Every row comes from one small tree of marks. Brackets hold a mark, then the marks that hang from it, in the order of their numbers. Every link used is in the known rows. Which tree was each row made from?
Known rows:
(j_273 j_899): [ 11  -8   5  -1 -17 -10 -15 -12  -4  34   2  -6  -1   5 -10  -2 -17 -24
 -11 -29  -9  10  11  23  19 -16  -4]
(j_160 j_899): [  8  -4   2  -9 -13  -9 -11 -28  -9  31   5  -7  -1   8  -8  -3 -17 -21
 -13 -12  -3   7   5  14  11 -21 -17]
(j_107 (j_899 j_358)): [  0  -8   3 -17 -10 -22  -5  -8 -12   3  -8 -18   1  12  -4 -21 -15 -16
  -7   3  -4  13  10  14  14  -4 -16]
(j_176 (j_107 (j_899 j_800))): [ -6   6  -1  17 -11 -14 -12 -27  -5   1   5  -1  -5 -12  -8 -27 -23 -15
  -5  25  -8  11  -8  19  18 -22 -19]
(j_107 (j_899 j_160 j_343 (j_358 (j_218 j_800 j_977)))): [  2  -8  -2   0  -5 -18  10  -1  -1 -21 -17 -18   1  11   0 -10 -10 -14
  -2  45 -15   9   4  -3  -4  -2  -6]
(j_234 j_343 j_800 j_977): [ -4 -17  -6 -11 -16   0   0   2 -14  22  -1 -10 -20  -7 -21 -28 -29 -10
   8 -50  10   7  -3  15  14  -2   8]
(j_899 j_343 j_977): [  7 -18   2 -16 -11 -12  -5 -18   3  -7  -5 -13   0  19  -3   1 -11 -19
  -8  18  -4   9  -3  10  14   8 -13]
(j_176 j_343): [ -7 -32   5   2 -22 -12 -12 -27  -5  26   2  -7  -8   6  -9 -25 -28 -20
 -12 -15   0  13  10  21  21   4  -8]
(j_234 (j_343 j_176)): [ -6 -27   6  -6 -12 -10  -5 -23  -2  25   9  -2 -10  -9  -9 -19 -23 -14
  -8 -15   4   7   1  13  26  10  -2]
(j_899 j_160 (j_343 (j_176 j_107)) j_977): [  3 -22   3   4 -10  -9   0 -18  17 -28   4  -4   4   8   4   0  18 -17
   2  69 -11   3  -6   5   7  14 -15]
(j_273 (j_899 j_160 (j_343 j_176) (j_358 (j_218 j_800)))): [ 11 -12   9   3 -14 -15   0   4  11  -2  -3  -9   1  -1  -1   3   4 -19
   2  14 -15   5   6   4  -3  -7   0]
(j_273 (j_899 j_977)): [ 21  -9   2  -8 -14  -9  -8  -5   1  22   0  -8   5   9  -6   1  -5 -21
  -9 -26 -12   8  13  18  22  -3  -6]
(j_234 (j_343 j_176 (j_899 j_160 j_800)) j_977): [-10 -15   0  11  -6  -1  20 -18   4  29  15   1 -12 -19  -7 -29 -15 -12
  11 -26  11   2  -3   4  13  10   1]
(j_343 j_176 (j_899 j_160 j_358 j_800)): [ -3 -15   2  19  -3 -18   7 -18  14  18   5  -3   5   6   2 -23   4 -20
   4  15   5   1   2  10   6   5 -12]
(j_273 (j_899 j_160 (j_343 j_176))): [  2 -17   8   7 -15  -8  -6 -13   9   6   3  -6  -4   4  -3   4   0 -24
  -5  17 -14   6   3   8   0 -12  -8]
(j_160 (j_899 (j_358 (j_218 j_273)) j_800 j_977)): [ 25   1  -2 -10  -4 -16   6 -10  -1   6   1 -13   2  10  -1   0   1 -11
   0  17  -8   3   3   5  11  13 -13]
(j_234 (j_343 j_176) j_800 j_977): [ -6 -17  -4  -2 -12   0   2   3  -7  21   4  -2 -19 -17 -19 -26 -17  -8
  12 -43  11   3  -5  11  13  -3   7]
(j_234 (j_343 (j_176 j_107) (j_899 j_358)) j_800): [ -9 -16  -1   5 -17 -16  -6 -18   6  10   3   1 -17 -27 -10 -45 -16  -9
  10 -41   7   0  -2  16   7  10   1]
(j_176 j_107): [  1  -6   5   6 -19 -13 -21 -29  -4  17   8  -1   0  -6 -11 -14 -16 -18
  -6  11  -2  10   1  32  28  -8  -7]
(j_176 (j_107 (j_899 j_358 j_800 j_977)) j_343): [ -3 -16  -1   9 -20 -18   2 -22   1 -22  -1 -10  -9 -14   2 -43 -14  -8
   2  11 -12  13   2  11  11   8 -23]
(j_899 j_160 j_977): [ 15 -28  -1 -10  -7  -7  -2  -5   4   6   0 -11  13  35  -1  -3   8 -20
  -9  39  -7   5   8  14  23  18  -9]
(j_273 (j_899 j_160 j_800)): [  9 -12   0  14 -11  -4  -4  -7   2  21   1  -9  -2  14  -6  -6 -12 -24
  -9  11 -13   7   0  14   9 -19  -9]
(j_899 j_358 j_800 j_977): [ 17 -17  -4 -15  -6 -16   5   0   0  -4  -9 -22   6  27   0 -10  -5 -15
  -1  13   0   9   1  13  18  13 -16]
(j_899 j_160 (j_343 j_176) j_977): [  4 -28   2  -3  -6  -9   3 -12  15 -19   0  -8   5  22   4   3  15 -20
  -3  61  -8   3  -4   0   6  15 -14]
(j_343 (j_899 j_160 j_358 j_800)): [  0 -16   0   6  -7 -17   4 -18   6  21  -1 -13   3  19  -1 -25 -10 -22
  -2   8   3   4   4  15   6   5 -10]
(j_218 j_273 j_800 j_977): [ 13 -28 -16  29   2  -7  -3   5 -17   9 -27  -1   5   8  -7  17 -21 -17
  -2  35  -7   6   7  15  17  -2  22]
(j_234 (j_343 (j_176 (j_107 (j_899 j_160)))) j_800 j_977): [-11 -11  -5   8 -13  -1   5   2  -4  -1   6   1 -19 -28 -14 -36  -7  -5
  17 -13   2   2  -8   7   6  -4   1]

Which tree is each row?
[ 16   1   3  10  -5 -14  -7 -11   3  13   5   0  -4  -1  -9   4 -10 -16
  -2  25 -12   5   2  15  22  17   8]
(j_358 (j_218 (j_273 (j_899 j_343 j_800 j_977))))
[  5  -4   1  28   1 -18  15 -19  19  24   7   1   7   0  -2 -19   6 -15
   6  16   2  -1   6   9  11  18  -3]
(j_343 j_176 (j_899 j_160 (j_358 (j_218 j_977)) j_800))
[ -2 -26   0  17 -22 -16   6 -30  13  -4   6  -6  -5  -9   4 -43  -6 -13
   5   8  -6   6   5  16   9  22 -15]
(j_176 j_107 (j_343 (j_899 j_160 j_358 j_800 j_977)))
[  4 -18   6  -1 -18  -7  -7 -14   3   7  -2 -12  -5  13  -4   2  -9 -25
  -9  13 -15   9   4  11   0 -13  -7]
(j_273 (j_899 j_160 j_343))
[ 17 -10   0  14  -3 -11  -7   7   2   5  -4   2   3   0  -4  11  -6 -18
  -1  36 -16   2   3  10  15   5  17]
(j_358 (j_218 (j_273 (j_899 j_160 j_343 j_977)) j_800))
[ 25 -14   4 -21 -17 -16  -3   3  -1  11  -6 -18   6  13  -2   0   3 -18
  -3 -30 -11  10  19  18  17   9  -7]
(j_273 (j_899 j_358 j_977))
[  2 -20   5  -6 -12 -19  -1 -19   3  25   0 -12   7  19  -1 -21  -4 -22
  -3  -4   4   5  15  20  11  14  -5]
(j_343 (j_899 j_160 j_358))
[ 18 -18   1 -17  -6 -22   2   7   1 -24 -14 -15   3  11   2   8  -1 -12
   5  37  -8   6   4   6  11  27   6]
(j_899 j_343 (j_358 (j_218 j_273 j_800)) j_977)
[ 15 -22  -1  -7  -2 -16  14   2  11 -34  -8 -21   0  27   5   1  11 -12
   6  88 -11   4  -6   0   3  40  -4]
(j_899 j_160 j_343 (j_358 (j_218 j_273)) j_800 j_977)
[ -6 -17   7   7 -24 -20  -4 -24   2 -10   7  -6  -8 -15  -2 -42  -9 -10
   0  23 -14  12  10  16  13  15 -13]
(j_176 (j_107 (j_899 j_160 (j_358 j_218))) j_343)
[ 16  -5   3  11  -5 -11  -5  -7   6   8   6  -2  -2   5  -7   5  -2 -17
  -2  44 -14   4   1  12  18  20   8]
(j_358 (j_218 (j_273 (j_899 j_160 j_343 j_800 j_977))))
[ 10  -9   0 -24  -7 -21   1  -1  -7  -8 -10 -20   7  17   1 -18  -3 -14
  -5   6  -7  11  12   9  17  10 -18]
(j_107 (j_899 j_358 j_977))
[ -5 -17   5  11 -17 -20   1 -31   6  30   6  -6  -9  -4  -5 -41 -28 -16
  -3 -32   4   9   9  17  15  15  -7]
(j_176 (j_343 (j_899 (j_358 j_218) j_800)))
[-10 -10  -4   7 -11  -4   6  -8   0  31   8   4 -18 -25 -16 -37 -19 -10
  15 -66  15   0  -2  11   9   0   8]
(j_234 (j_343 j_176 j_899) j_800 j_977)
[  9  -1  -3  17  -2 -21   6 -21   3  29  -2  -5   1   1  -7 -16 -16 -15
   3  -3   3   5   9  19  17  23   6]
(j_343 (j_899 (j_358 (j_218 j_273 j_977)) j_800))
[ 17  -8  -7  26   1 -11  -4  -1  -8  26 -10   5   6  -1 -13  10 -19 -14
  -2  27  -7   5   8  18  28   8  25]
(j_358 (j_218 j_273 j_800 j_977))
[ 21  -6   0 -18  -9 -18   3  -8  -2 -12  -9 -14   1   5   2   9  -2 -13
   1  19 -11   4   3  -1  -1   6  -7]
(j_160 (j_899 j_343 (j_358 (j_218 j_273 j_800)) j_977))
[ -4  -2   2  -2  -4 -19   8 -10   3 -20  -5 -19  -6  14   0 -22 -13 -15
  -3  55 -11  10  -8  -2  -3  -2 -19]
(j_107 (j_899 j_160 j_343 (j_358 j_218) j_800))
[ 16  -1  -5  20  -3 -11  -3  -6  -2  34  -6   2   8   0 -15   2 -25 -16
  -7   0  -5   7   5  17  29  -8  13]
(j_358 (j_218 j_800 j_977))
[ 19 -14  -4   8  -8  -3   2  -1   7   9  -1 -11   4  19  -1  -3   0 -21
  -7  14 -16   5   2   9  12  -6 -11]
(j_273 (j_899 j_160 j_800 j_977))
[ 17 -24   2 -13 -12 -16  -6   0  -7 -10 -12 -15  -3  11   0  12   3 -17
   2  21 -12   8  13  15   8  25   6]
(j_218 (j_273 (j_899 j_343 j_358 j_977)))
[  1  -9   4  25   1 -21   6 -16  15  20  10   4   5  -1   0 -18  10 -16
   8  32   3  -2   4  11  12  25   1]
(j_343 j_176 (j_899 j_160 (j_358 (j_218 j_273)) j_800))
[  7 -17   0   2  -6 -12   0 -20  10  25   4  -3  11  20   0 -17   0 -22
  -6   2   0   2  11  16  19  17  -7]
(j_343 (j_899 j_160 j_977))
[ 17  -5  -1  15  -3 -13  -6 -15  -5  32   0   2   2   4 -15   7 -11 -14
  -5  27  -5   7  13  24  34  30  20]
(j_358 (j_218 j_273 j_977))
[ 20 -15  -2   3  -5 -19  -1   6  -9  13 -16  -9   7   8  -8   6 -10 -12
   2  18  -4   7  15  20  22  19  18]
(j_899 (j_358 (j_218 j_273 j_800 j_977)))
[  1 -11   1  25 -10 -11 -12 -17  -1  -5   0   3 -12 -15  -5   5  -8 -18
   4  39 -12   6  -6  16   6  -3   2]
(j_218 (j_273 (j_899 (j_343 (j_176 j_107)) j_800)))
[ 19  -1  10 -14 -19 -19 -10  -4  -1  30   3 -12   1   2 -10  -3  -8 -18
  -5 -32  -9  10  18  23  20   3   1]
(j_273 (j_899 (j_358 j_218)))
[ 16 -16  -5  11  -5  -9  -7  -3  -7   9  -5  -4  -2   9  -4   7  -5 -19
  -3  21 -12   6   6  17  19  10   4]
(j_218 (j_273 (j_899 j_800 j_977)))
[  2 -30  -7 -15 -13 -12   4  -4   4   5  -7 -14 -10   9  -5 -39 -12 -13
   3 -29   3  -1   5   9   5  27   2]
(j_234 (j_343 (j_899 j_160 j_358 j_977)) j_800)
[  3  -9   3  23  -7 -14   0 -28  21  12  16  12  12  -9   2 -20  19 -17
   5  20  -3  -3   5  16  20  16 -10]
(j_343 (j_176 j_107) (j_899 j_160 j_977))
[ 12 -16  -1   0  -7 -20   2  -1  -5 -11 -20 -14  -2   5  -5  10 -15 -13
   4  34  -7   8   6  10   5  17  14]
(j_899 j_343 (j_358 (j_218 j_273 j_800 j_977)))
[ 17 -19  -1  -9 -13 -10  10   2   9 -20 -10 -25  -2  21   5   0   4 -19
   0  24 -17   7   1   1  -6   3 -15]
(j_273 (j_899 j_160 j_343 j_358 j_800 j_977))
[ -1 -14  -3  -3   0 -17  16  -2   8 -42 -11 -20   0  17   9 -16   7 -14
   2  64 -13   6  -8 -11  -7   3 -28]
(j_107 (j_899 j_160 (j_343 j_176) j_358 j_800 j_977))
[ 10 -17  -3   0  -4 -16  11 -12  11   9  -3 -14   9  24   4 -22   1 -19
   1  10   1   2   6  10  10  18 -12]
(j_343 (j_899 j_160 j_358 j_800 j_977))
[-13 -15   4  14 -24 -16 -12 -35  -4   0   7   0 -12 -22  -5 -41 -25 -13
  -5   3 -10  14   5  19  16  -5 -17]
(j_176 (j_107 j_899) j_343)
[  2  -2  15  -6 -18 -25  -8 -22  10  -8   8  -6  -4 -14  -5  -6   0 -12
   6  25  -2   8   0  16  12  12  -6]
(j_899 (j_343 (j_176 j_107)) (j_358 j_218))
[ 13   6  -1  -2 -10 -15  10 -26   1   4  -5 -18  -8   3  -5  -1 -18 -14
  -3  10  -8   8  -4   0  -7  -9 -17]
(j_160 (j_899 j_343 (j_358 (j_218 j_977)) j_800))
